(in the rows, 128 means zero)
Known rows, with every way that one mark hangs from another
V(A): [148 132 121 137 140 169 148 159 122 179  97 108  68 146 153 145 117 105]
V(A(D K Y(C)) H L): [159 112  80  52 123 170 115 168 144  71 118 126 128 116 127 150 164 119]
L(V(A(D K Y(C)) H)): [162  89 101  88 144 152  99 167 148 109 130  94 131 109 126 157 150 119]
K(A): [154 141 123 161 140 170 144 163 138 194 124 118  51 148 149 152  99 130]
K(A(Y(C))): [141 130  74 162 166 171 118 154 142 154 137 124  63 131 139 156  99 101]
V(A(K Y(C)) H L): [156 128  83  81 136 178 100 153 139  84 112 129 115 115 121 161 150  94]
A(D Y): [159 131 121 130 141 160 128 150 166 157 133 115  94 162 165 116 117  99]
C(Y(A(D K V(L)))): [192 159 150 102 111 172 112 154 201 135 116 151  92 158 171 129 136 139]
Y(C(V(A(K) L))): [168  98  97  97 119 158 147 189 134 111  79 126  92 114 126 171 130 136]
C(V Y(A(D))): [151 121 107 124 141 148 152 164 151 173 111 151  53 165 183 129 134 145]
V(A(K Y) H L): [169 149 124  83 122 164 102 150 154 108 118 129 117 142 132 145 148 100]
H(V): [170 110 130 156 136 166 144 159 139 182 102 101  61 161 152 143 109 115]
V(A(D Y(C)) H L): [140 105  64  70 148 176 133 166 118  82 122 135 114 125 143 153 162 108]
H(V(A(D K Y) L)): [201 116 127  71 102 137 125 182 172 108 112 110 122 158 124 128 145 137]
Y(A): [147 143 111 155 150 206 143 142 151 179  96 127  38 147 176 134 106 100]
Y(A(D K) C(V(H L))): [156  89  76  71 122 189 151 183 153  80  92 148  80 110 157 156 153 161]
H(V(A(D) L)): [182  98 121  86 113 158 168 193 127 136  95 112  92 158 141 144 146 150]
L(V(A)): [167 115 145 150 150 165 133 165 127 192 105  93  86 142 144 161 115 108]

Rows
[150 131 116  98 134 185 145 161 109 136 100 131  88 142 148 161 149 113]	V(A H L)
[154 117 144 133 140 163 146 158 155 147 129 117  91 147 190 141 123 131]	A(D V(H))
[168 138 131 118 141 152 126 169 173 113 161 145 106 154 168 148 127 140]	K(A(D V(H L) Y))
[171 127 117  68 111 158 130 168 163 118 111 165  87 152 164 141 169 162]	C(V(H L) Y(A(D K)))
[166  90  89  74 125 152 123 175 163  72 122 139 124 124 141 150 149 134]	A(D K Y(C(V(H L))))
[158  77  87  53 113 153 157 199 124  81  94 131 111 108 134 168 163 165]	Y(C(V(A(D K) H L)))
[164 154 133 147 154 160 112 154 169 126 155 148  92 154 163 160 112 115]	K(A(V(H L) Y))
[145  89  64  97 150 148 147 190 134  91 143 154  94 129 146 166 141 154]	K(A(D Y(C(V(H L)))))
[136  81  66 127 152 180 174 179 142 134  92 134  47 122 178 144 119 144]	Y(A(D) C(V))
[187 140 154  94 118 156 103 154 201  94 141 131 135 150 163 132 134 119]	A(D K V(H L) Y)
[160 147 142 142 137 189 117 139 186 141 110 126  63 132 184 141 112 120]	Y(A(K V(H)))
[163 115 100  89 128 206 129 165 176  79 104 141  90 108 170 154 140 142]	Y(A(D K V(H L)) C)
[154 128 113 145 153 165  88 134 180 111 134 116 104 120 157 152 111  89]	A(K V(H) Y(C))
[171 125 134  90 105 153 144 175 152 155 102  97  97 137 142 130 132 141]	V(A(D K))
[151 142 108 101 147 172 120 148 129 119 120 138 103 151 148 149 145  88]	V(A(Y) H L)
